Known rows, with every step that occurs
zamup > lumog > zepa > vesob: [ -1  10  -6 -12   5 -25  14  -3 -20  -3   7  27   1 -20  10   2  -3 -19
  -2  15  10   7   9   0   9 -19  -6 -11  -6  -8   6]
zepa > lumog > zamup > papag: [ -6   7   1  10  13  13   5  15   6   8 -14   6  -4  12   0   7  -2  -8
 -16  -7  -8   9   3  -5 -10 -25   3  -6  12  -2  11]
zamup > papag > zepa > nebi > sitok: [-13  -2  17  -7   2  25   5   0 -12   1   3  -4  -7   8  -3  -6   0  14
  30 -20  35  13   1   1   8   1  -2   2 -28 -11 -11]
saput > papag > sitok > nebi: [ -8 -15 -14  18 -33   4  -3  -6  24 -16   1 -28   8  -5  -4  16 -17  23
  10   7  -8 -14  -3   2   2   2  12   7   1  14 -15]
saput > papag > zamup: [ -2  23   2   7   3  -6   4   1  19  -4  -7  -5   7  11  -6   7 -11  21
   5   1 -19 -13 -13  -5  14 -11 -15  22  -1  23   5]
lumog > zepa: [  3  -5   2 -12  11   4   2 -22  -6  -3  -3   8  -6 -17   8   7  -1   5
   1  -1   1  -1  -7  -6   8  15 -12  -3   6  -5  -3]
zepa > papag > rakit: [  9  -3  12   0  -9  19  13  16 -16   1  -2   2  14   1  -2  16  -7  29
  -7   9 -36  12  16 -12  -4 -12   6  -5  -8 -11  -7]
lumog > zepa > vesob: [  4  11   4 -10   6  -4  13 -10 -20  -5   2  10  -2 -21  12  -2  -4  10
   2   4   6  -1   7  -1  12  -2 -19  -6  -9  -5   4]
sitok > nebi > zepa > lumog > zamup: [ 12   2   5  -3   9  11 -15  -3  25  12   8   0  -4   6   8 -18   6 -21
  -7  10  10  18 -10   1   4  -7  -3 -11  29  -5  -1]
saput > papag: [-11  14 -15   4  -6  -4   5   4  14  -3 -13 -24  15  -8  -9   7  -9  11
  -3  -3 -19   2   7 -17  15   1  -8  19  -9   4  -4]
zamup > lumog > zepa > nebi > sitok > papag: [ -4 -16   3  -3  -5  -9 -10   1  -6  -7 -11  13  -4 -22  -9 -22  11 -21
  12 -17  44   1   5  -1   8   9   9  -5 -18   1  -5]
sitok > nebi > zepa > vesob: [ 13  20  -8  -5  -1  -9   9 -13   0   5  19  -6  -4  -7   3  -7   1  13
  -2  13  17  -8   9   7  22  -5 -10 -10  -1  -3   4]
rakit > papag > zamup > lumog: [  3  17 -12  -2  10 -40   7   4 -12  11  -7  22  -1   3  -1  12   3 -26
 -13  13 -20  -9 -10   2 -17 -20   6  -9   5  18   4]
rakit > papag > zamup > lumog > zepa > vesob: [  3  18   4  -2   7 -36  16  -6 -24  -3 -11  33   2 -10  17   0  -7 -16
  -2  20  -6 -15  -3   1 -10 -23 -11 -14  -4   5   8]
sitok > nebi > zepa > papag > rakit: [ 15  -5  11   3 -10  19  11  -5   2   2   2  -2   9   8  -2   6  -5  28
  -6  19 -13  -4  12  -8   3  -4   9 -13   4 -17 -10]
zamup > papag > sitok > nebi: [ -5 -20 -11  16 -18  10   6 -10   8 -10   8 -14 -10   6  -4  26 -14  25
   1   3  -1 -20   0  11  -6  -6  21 -11   3  12  -4]
lumog > zamup: [ -4  -5   4  -8  19  12  -8  -5   2   3   6  -3  -4   2  10   1   8   9
  -4   2 -18  21  -2   3  17  -6 -13  -2  15  16  -6]
lumog > zamup > papag: [-15  -5  -3   4  21  14   8  -4   1   4  -7  -4  -9  18   2  14  -2  16
 -14  -5 -14   1   4   0   4 -20  -7  -5  11  15   6]
zepa > nebi > sitok > papag > saput: [ -3 -11 -12   7 -11  -3 -21  17  10  -7   1 -10  -6   1 -17 -20  13  -8
   2 -23  14  -3   2  13  -6  30   3  17  -8  10  19]
rakit > papag > sitok > nebi: [  5 -18 -12  12 -27 -10   0 -10  -5  -5  -2 -20  -1 -13   5  16  -8  14
   1   8 -20 -21  -3   5 -18  12  16 -16   3  11 -14]
papag > sitok: [ -4  -4  -9   2  -9   1  -3   5 -12  -4  16 -20  -1 -10   2   3  -8  22
  14   6 -16  12  -3   0  -1   8   8  -2  -6   5 -18]
sitok > papag > zamup: [ 14   9   5   6  12 -13 -12   4  11  -6   4   1  -3   6  -4  -1   1   4
 -11 -15  -2 -25 -11  11   1  -7  -6  17   0  29  15]
zamup > lumog > zepa > papag > saput: [ -5 -15 -24  10  -8 -21   1   0   0   4   1  18   8   4  -9  -4   9 -22
 -15  20 -13  -7   5   0 -17  11  11  10  23 -16  16]
zepa > lumog > zamup: [  6   4   7  -5  14   9 -11  16   7  13  -1   6   1  -3   9  -7   5 -19
  -7  -1 -12  34  -5  -3   1 -16  -6  -3  15  -1   1]
lumog > zepa > nebi: [  2  -1  22 -19  10  24   7 -18   2  10   3  13  -8 -13  10   4   9   7
  12  -3  15  -3  -4   1  30  21 -17  -2  -6 -18  -9]
zamup > lumog > zepa > papag > rakit: [  4 -13  13  -2  -6   8  17   4 -18  -6  -8  27   9  -2   7  18  -6  -2
  -5  21 -20   7  12 -15 -11 -17  14 -17   0 -18  -8]
papag > saput: [ -2   3 -22  -1   2  -6  -6   7   6   5  13  -5  -6   8  -7   8   7 -11
 -18   0 -22   2  -3  11  -5  22  -3  14  19   6  21]
rakit > papag > zepa: [ -4   7   4  -5   3 -10   2  -7 -16   0  -4 -13   9   6  13  11   2 -10
  -7  -7 -17  -7  -2  -5 -18   4  -6   2  -6 -12  -9]
sitok > papag > saput: [  2  -5 -26  13  -6 -15 -20  11  17  -9   4 -16  -1   8 -11   0  12 -21
 -26 -16 -13 -18   5  13 -13  23   3  25  12  15  28]
sitok > papag > zamup > lumog > zepa: [  3  -3   1   0  12 -23  -6 -10   4 -11  -3  30  -5  -1   4   0   1 -33
  -6   2  17 -23 -14   4  -5  -8   1   1  12  17   9]
papag > zepa > nebi > sitok: [ -3  -1  21 -16   1  24  -3   1 -13   5  12  -1  -3  -4   1 -18   6  10
  34 -12  32  25  -4   3  15  10  -8   4 -23 -12 -17]
zepa > vesob: [  8  22  -4  -7   1 -11  11   9 -17   3  13   1   3 -15   4   3  -1  13
  -4   2  -8  12  16   5  16 -13 -11   0 -13   1   5]
rakit > papag > sitok: [ -6  -1 -12   9 -14 -15   1   1 -20  -1  -7 -27   6 -14   3   5  -5  14
   5   3 -33  -3  -1  -9 -21  14  11  -9  -9   1 -21]
zepa > nebi: [  6   9   9 -19   5  20   2   1   0  20  12   2  -3  -8   1   8  14  11
   7  -6  -1   7   5   9  30   9 -13   5 -10  -9  -7]
zamup > lumog > zepa > papag: [ -1 -12  -9   1  -4 -16  11  -7 -11   8  -4  19  16 -17  -1  -6   3  -7
  -7  17  -1   3  12 -13  -2  -9  12  -1   6 -23  -9]

Rows
[  4 -37  -3  16 -29  10   1 -21  -1  -9   6  -7   6 -12   3   8 -10  30
  10  17   0 -19  -2   4  -7  10  18  -4   9  -7 -17]  lumog > zepa > papag > sitok > nebi
[  1   6  19 -11  12  -9   8 -13  -4  12 -11  34  -5  -3  12   5  13 -20
   7  10   4 -20 -14   5   4   3  -9 -12  -2  -6  -5]  rakit > papag > zamup > lumog > zepa > nebi
[ -1   1  10 -14  -1  14   1   5 -13  12   3   2  -7 -24 -11 -16   8  26
  28 -12  22  27   4   0  19  15  -9  -2 -25   1 -13]  zepa > nebi > sitok
[-15   3  19  -6 -10  18   0   3   3  -4  -4 -16   9  -1  -4 -17  -6  12
  36 -13  27  21  -3  -8  17  10  -9  17 -31 -10 -21]  saput > papag > zepa > nebi > sitok
[ -2   5 -28   8  -4 -23  -4   4  -6   2 -11 -10   1   4  -4   9  10 -14
 -23  -3 -40 -13  -2  -1 -26  28  -2   4  14   4  18]  rakit > papag > saput
[ 12  -3  17   5   9   2   7 -13  -4   4  -2  17   7   2   3  -5  -5  32
   6  13  -6 -16 -12  -4   2  -1 -11  12   7   1  -1]  lumog > zepa > papag > zamup
[ -1   4  20   0   9   4  -9  11  -4   4  -8  -3  11   9  23  -5   3 -34
  -8  -2 -20  20 -10  -6 -21 -14  -4  -4  12 -14  -6]  rakit > papag > zepa > lumog > zamup
[ -6  10   9   1  -6  18  12  16   7 -18 -18 -10  11   6   2  25 -19  14
  -3  -1 -35   6   6 -19   4  -9  -4   3 -13   7  -4]  saput > papag > rakit
[ -1  10 -11  13 -12  -6  14 -10   2  -7  13 -18  -5   8   0  -2 -13  25
   9  15  18 -17   9   6   7 -12   5 -16  -7  -2  -2]  zamup > papag > sitok > nebi > zepa > vesob
[  9  -2  10  -1  -1   8  -2  16  -4 -18  -6  -3  -1   1   4  19  -4   2
 -16 -16 -19  -6  11   1  -6  -6   6  -6  -9  11   6]  sitok > papag > rakit
[ 11   3 -12  -8   3  -1  -4 -25  15  10  14 -10  -7  -3  -1  -1   5   6
  -8   7  17  -8  -5   6  17  12  -3  -8  16  -3  -4]  sitok > nebi > zepa
[-10   1 -13  16   8   6  -5  21  17   3  -5   1  -8  30  -5   5   3 -24
 -23  -2 -21   3  -5   6 -22  -5   1   5  30   4  29]  zepa > lumog > zamup > papag > saput
[-11   7  19   3   6  15 -10  16  21  -7  -7 -11  16  19  14  -7  -7 -29
   1  -3 -10  27  -9 -12  -2 -22  -8  17   9 -10  -5]  saput > papag > zepa > lumog > zamup
[  1  -8 -13   6  -5 -14 -17  12  -4  -8  -8 -16  -1 -24 -15 -17   2   7
   1 -26  19   7   7  -5  -8  11   7   7 -18  17   3]  nebi > sitok > papag
[-12   4 -29  11   3  -3   4   5   6   0   0  -6 -11  24 -13  17   2  -3
 -23  -6 -20 -15   4   8 -15   9   2  10  16   8  29]  zamup > papag > saput
[-11  -5  21   1  16  35  12   8  -5 -10 -11   7 -10  30   7  31 -12  18
  -9  -1 -31   5   5  -3  -5 -27  -3 -22   5  15   3]  lumog > zamup > papag > rakit
[  5  -7   6   6  -2  13 -16   0  19   5   9 -11  -3   8  12 -17  -1 -12
   9  19   8  21 -15   3  -1  -4   5 -12  24  -6 -14]  papag > sitok > nebi > zepa > lumog > zamup
[  1   4 -26  10  -2 -10  -3   0  12  11   8 -16  10  13 -17 -19  12   6
 -14  13 -17  -2   7  -6  -6  26   2  18  17 -19  12]  nebi > zepa > papag > saput
[  4  -9  11   2  -8   7 -10  22 -13 -24 -12  -6  -3  -8  -7   1 -10   8
   5 -19   2  14   9  -7 -15  -2   8  -9 -22  16   2]  nebi > sitok > papag > rakit
[ -3  -5 -12  12 -11   4   5 -22  13  -2  10 -23  -9  14  -6   2  -7  20
   5  12  13 -21  -2   2  -1   6  14 -13   8   0 -11]  zamup > papag > sitok > nebi > zepa
[  5  -7  23  -3  -7  24  -5  24 -10 -15  -9  -1  -4  -8  -2  -3   0  11
  12 -20   9   5  10   0  -2   3   3 -10 -30   8  -3]  zepa > nebi > sitok > papag > rakit
[ 13  -4 -13   6  -9  -4   5 -18   9  16   9 -12  10  -3 -10 -10   5  26
  -8  15   6 -11  12  -4  11   9   6   1  10 -20  -8]  sitok > nebi > zepa > papag
[ -6   1  20  -9  -3   8  -1   1 -21   5  -6  -5   3  -8   4 -15   5   8
  28 -14  16  14  -1  -5  -6  16  -5  -3 -27 -13 -18]  rakit > papag > zepa > nebi > sitok
[ -3 -11 -26  14  -9 -17 -23  15   4 -15  -2 -15  -5  -4 -20 -18   7 -12
  -7 -22   6  -2   0   8 -22  25   7  19   2  23  25]  nebi > sitok > papag > saput
[ -4  -4  -7 -12  12 -14   4 -15  -8   4  -1  25  -5 -16   5   9   2 -30
  -5  10   6   6  -2  -3   2  -2   1 -12  11  -4  -2]  zamup > lumog > zepa
[ -1   2   0  12   9  14   3  -4  23   9  -9  -1 -10  20  -2  -1   0 -11
 -13   3  12  -1  -3  -1  -5 -20   4 -16  23  -3   9]  sitok > nebi > zepa > lumog > zamup > papag
[ 10   1   4   8   6 -14 -16   9  -2  -9  -1   0  -7  -4 -10 -17  -2  19
  10 -21  17  -9 -13   8  -7  -4  -3  13  -9  35  11]  nebi > sitok > papag > zamup
[ -2  -1   9 -21   8   6   8 -13   0  14   3  30  -5 -13   6   5  16 -23
   4   8  18   2   3   5  26   7  -3  -9  -3 -17  -8]  zamup > lumog > zepa > nebi
[  1   5  -1  -4  13 -29   6 -18 -15   1 -16  33  -4  -5   9   7   0 -26
  -5  16  -6 -19 -17  -6 -16  -7  -3 -13  10   9   0]  rakit > papag > zamup > lumog > zepa
[  6  16  -8  -8  15 -26   1   4   0  11  13  30  -6   6  -2   8   3 -21
  -6  15  -6   8 -11  11   1 -28   4   0  11  20   8]  papag > zamup > lumog
[-15  -4  13   0  19  21   3  -9   0  -9   4  -5  -2  38  13  13  -3  -4
  -4  -9   0   1  -3   3   2 -21  -6   3   9  -1  -2]  lumog > zamup > papag > zepa
[ -6 -10   7 -16   2   5   2  -6 -16  10  -2  27 -10 -27  -5 -19   8  -6
  29   1  40  26  -2  -3   9  11  -1 -13 -15  -8 -12]  zamup > lumog > zepa > nebi > sitok
[  2 -16  34  -4  -5  28  -4   7  -9 -20 -18  10  -7 -12   5  -2  -5  10
  16 -19  20  -2   2  -5   2  12  -3 -15 -24   5  -4]  lumog > zepa > nebi > sitok > papag > rakit
[  1   7  26 -22   6  27   4  -5   2  11  21   1   2  12  13  10  10  -4
  13  -9  13   6   0  13  25   5  -9   9 -12 -24 -10]  papag > zepa > nebi
[  2  -9   3  -2  -7   2 -15  10  -2   0  -4 -12  -2 -23 -14 -18   9  11
  11 -30  30   3  14   3  11  15   2   7 -27   8  -3]  zepa > nebi > sitok > papag
[  8  -8 -26  14 -13  -7  -5  -9  22  11  13 -12   6  15 -14 -10  12   6
 -18  18  -6 -17   4   5  -2  25  10  12  28 -15  14]  sitok > nebi > zepa > papag > saput
[  8   6  -8   2   4 -25   6   9  -2  16   9  28   9   6  -8  -3   4  -5
  -7  20 -12   2   0   5   0 -32  12   9   7   5   1]  zepa > papag > zamup > lumog
[ -9   7   0   1   7 -19   7 -13  10  -7 -13  24   2   4   2   4 -11 -20
   3  16   0 -13 -15  -8   5 -15  -5   7   8  13   3]  saput > papag > zamup > lumog > zepa
[  1  12 -12  14 -27  -4  -5   7  32  -1  -3 -24   9  -5  -7 -13 -16 -11
   9  12  10  -2  -6 -15  -7   3  15   2   6 -17  -9]  saput > papag > sitok > nebi > zepa > lumog
[ -4 -20  -4   7  -9   3 -19   2   7 -13  -7  -3 -10  -3  -9 -21  11 -10
   8 -20  24 -12  -5  10  -6  40  -2  14  -3   7  18]  lumog > zepa > nebi > sitok > papag > saput
[ -5  20   7  -1   3   0  19   5 -15 -10  10  -6   3  17   8  12 -11   5
  -1  -8   6  -6  15   6   3 -31  -7   5 -19 -13   9]  zamup > papag > zepa > vesob
[ 16  30  -7 -10   7  -7  -2  11   7  21   3  -5   2  -9  -5 -17   4 -23
  -6   1   8  22  -1 -14  -3   3   1  -2   6 -25   2]  nebi > zepa > lumog
[  1  -1   3  -1   1  -3 -15   1   4 -15   9 -17   6  11   7   6   4 -19
 -11 -26  11 -12   5   7   0   0   2  22  -7  -4   0]  sitok > papag > zepa
